Each row was made from one small tree. The marks that hang from a mark follow it in brackets, in the order of their numbers. Every link used is in the known rows. Write each row's tree.
Known rows
J74{J225{J125{J34{J984}}}}: [-1.45  3.79  0.18  2.63  0.01 -1.45  0.89  1.89  2.15  4.74  3.94 -0.42
 -1.99  6.37 -1.80  5.04  2.20  6.88]
J264{J225{J74 J125{J34}}}: [-1.99  3.41  0.20  2.64 -0.38 -2.63  3.80 -0.65  2.33  4.12  1.91  0.90
  0.90  3.86 -2.64  4.77  1.93  5.85]
J125{J34 J225{J74 J264}}: [-1.04  4.94  0.31  2.49  1.58 -0.50  2.38  0.75  2.64  3.02  0.90  0.96
 -0.23  4.02 -2.11  5.36  3.03  3.84]
J125{J34{J264} J225}: [-0.22  5.24  0.42  3.25  3.57 -0.70 -0.21  1.83  2.56  2.79  0.89 -1.26
 -2.59  3.95 -1.67  6.83  2.51  3.49]
J225{J74{J34} J264}: [ 0.14  3.95  0.10  1.30  0.29 -1.18 -2.16 -1.05  2.87  2.89  1.13 -0.49
 -0.73  4.22 -1.61  4.97  2.12  4.90]
J984{J34 J225{J74}}: [-1.28  3.12 -0.67  2.34  0.21 -1.96  0.20  2.90  2.67 -0.63  1.03 -0.45
  0.60  4.15 -2.04  5.18  2.05  5.47]
J34{J74{J225} J264}: [ 0.46  5.06  0.46  1.82 -0.23 -1.88 -4.26  0.68  2.34  1.22  4.50 -1.65
 -3.88  4.99 -1.55  5.83  1.90  4.84]
J74{J34{J264 J984} J225{J125}}: [-1.52  3.79  0.00  3.07 -1.54 -1.80 -2.10  1.01  2.45  4.38  3.84 -1.78
 -2.95  7.34 -1.22  5.34  2.09  7.79]
J264{J225{J74}}: [ 0.21  3.58  0.36  0.37  0.32 -2.53  0.22 -0.09  2.76  1.92  1.96 -0.31
 -1.30  2.89 -2.42  5.03  1.38  4.81]
J225{J125}: [-1.65  3.05 -0.06 -0.21  1.92 -1.35 -0.39  1.04  2.38  2.22  1.92 -0.55
 -2.58  4.28 -1.58  4.12  1.50  4.42]
J74{J34{J984} J225{J125}}: [-2.06  3.56  0.04  2.34 -0.70 -1.84 -0.85  1.40  2.57  4.84  3.39 -1.79
 -2.09  7.00 -1.68  5.03  1.92  7.92]
J74{J225{J125{J34{J264}}}}: [-0.48  4.49 -0.08  3.05  1.49 -1.46  0.06  1.48  2.31  3.01  3.08 -1.22
 -2.31  5.15 -1.77  6.04  1.67  6.19]
J225{J74{J34{J264 J984}} J125}: [-3.30  2.78  0.36  3.14 -3.38 -2.12 -2.02 -0.98  2.08  4.13  3.49 -0.04
 -1.22  7.07 -1.03  4.29  2.25  6.65]
J264{J225{J74{J34} J125}}: [-2.59  3.18  0.02  2.25 -1.05 -3.03  2.11 -1.16  2.75  4.35  1.40 -0.48
  0.82  4.49 -2.53  4.74  1.72  6.89]
J984{J225{J74}}: [-0.93  3.42 -0.21  0.62  0.82 -2.01  0.00  2.81  2.50 -0.84  2.39 -0.66
 -0.91  4.29 -2.12  5.07  1.51  5.08]
J984{J225}: [ 0.41  3.82 -0.43  0.13  2.90 -1.44 -0.82  3.65  2.68 -0.41  1.65 -1.45
 -2.57  3.97 -1.88  5.35  1.68  4.47]
J225{J74}: [-0.39  3.42  0.46  0.00  1.18 -1.72 -2.03  0.50  2.48  1.12  2.39 -0.60
 -1.87  3.59 -1.76  4.90  1.08  4.05]
J74{J34{J264}}: [ 0.97  4.30  0.21  2.04  2.36 -1.36 -4.74  0.10  2.80  2.67  1.11 -2.66
 -3.16  4.15 -1.16  6.43  1.55  4.53]
J74{J34{J984} J225{J264}}: [ 1.35  4.60 -0.01  1.63 -0.27 -0.83 -2.67  1.00  2.98  4.29  2.78 -1.41
 -3.12  6.06 -1.42  5.32  2.60  6.61]

Write each row's tree
[-0.79  3.33 -0.70  3.20 -0.60 -1.94 -1.04  2.49  2.55 -1.15  1.51 -0.44
 -0.32  4.50 -1.60  5.51  2.13  5.39]	J984{J34{J264} J225{J74}}
[-2.07  3.24 -0.92  2.02 -1.64 -1.07  1.12  1.85  2.52  3.30  2.05  0.43
 -1.14  7.21 -1.33  3.55  3.58  6.78]	J74{J34{J984{J225{J125 J264}}}}
[-0.86  4.05 -0.54  3.74 -0.94 -1.87 -2.56  1.91  2.36 -0.37  2.08 -0.61
 -1.27  4.95 -1.37  5.35  3.11  4.53]	J984{J34{J74 J264} J225}
[-1.48  3.82 -0.63  3.21  1.41 -1.50  1.45  2.64  2.10  1.25  1.99 -0.34
 -1.24  5.28 -1.66  5.42  2.39  5.42]	J984{J225{J125{J34{J264}}}}
[-1.18  4.52  0.16  0.46  0.89 -0.60  1.36  1.04  2.81  1.55  1.29  0.71
 -1.54  4.08 -1.92  4.51  2.77  3.64]	J125{J225{J74 J264}}
[ 0.66  4.51  0.49  1.80 -0.81 -2.44 -2.63 -1.05  2.46  2.33  2.97 -0.44
 -3.18  3.71 -1.72  5.19  2.46  3.83]	J34{J74 J264{J225}}
[-0.57  4.11 -0.19  2.22 -0.79 -0.60  1.42  1.22  2.28  4.82  3.64  0.99
 -2.13  6.44 -1.58  4.16  3.07  6.47]	J74{J225{J125{J34{J984}} J264}}
[-2.79  2.84  0.00  1.92 -3.31 -1.34 -0.16 -1.30  2.32  4.82  2.78  1.28
 -0.49  6.80 -1.25  3.18  3.00  6.37]	J225{J74{J34{J984}} J125 J264}
[-3.28  3.35 -0.88  3.88 -2.26 -2.07 -0.10  1.70  2.09  0.37  2.40  0.35
 -0.37  6.00 -1.40  4.21  3.35  5.43]	J984{J34{J74 J264} J225{J125}}
[-2.97  2.64 -0.68  0.82 -3.57 -1.35  2.43  1.89  2.07  1.19  3.67  2.48
 -0.80  7.00 -1.55  2.46  3.32  6.15]	J34{J984{J225{J74 J125 J264}}}
[-2.61  4.20  0.73  3.74 -1.41 -1.63 -1.66  0.50  2.55  3.68  2.39 -1.03
 -1.69  6.45 -1.37  5.86  2.79  5.75]	J125{J225{J74{J34{J264 J984}}}}
[-2.53  2.97  0.40  3.08 -2.67 -2.57  3.31 -0.68  2.06  5.36  3.23  1.74
  0.26  5.42 -2.22  4.06  2.58  6.48]	J264{J225{J74 J125{J34{J984}}}}
[ 1.40  4.91  0.08  2.46  2.10 -1.62 -4.06  1.24  2.99  2.44  2.22 -3.58
 -3.26  4.73 -1.60  7.18  1.22  6.28]	J74{J34{J264} J225}
[ 0.48  3.79  0.44  2.44  0.08 -1.36 -5.21  0.04  2.53  3.83  2.43 -1.85
 -3.78  5.68 -0.75  5.71  2.21  5.19]	J74{J34{J264 J984}}
[-3.40  2.74 -0.51  0.77 -0.50 -2.24  2.36  2.54  2.22 -0.11  2.68  0.33
 -0.02  5.35 -2.16  3.96  1.75  5.96]	J984{J225{J74 J125}}
[-2.74  3.01  0.51  3.55 -2.64 -1.74 -0.31 -0.56  1.66  4.02  4.02  1.36
 -1.24  6.44 -1.15  4.30  2.48  5.62]	J225{J74 J125{J34{J264 J984}}}
[-2.17  2.89  0.03  0.64 -1.02 -2.75  2.67 -0.33  2.49  2.62  2.26  0.68
 -0.40  3.95 -2.46  3.96  1.63  5.69]	J264{J225{J74 J125}}
[-2.34  4.08 -0.33  3.76 -2.11 -2.04 -1.52  0.57  2.25  2.10  3.46 -0.53
 -1.40  5.91 -1.53  4.87  2.62  6.22]	J984{J34{J74{J225{J125}} J264}}
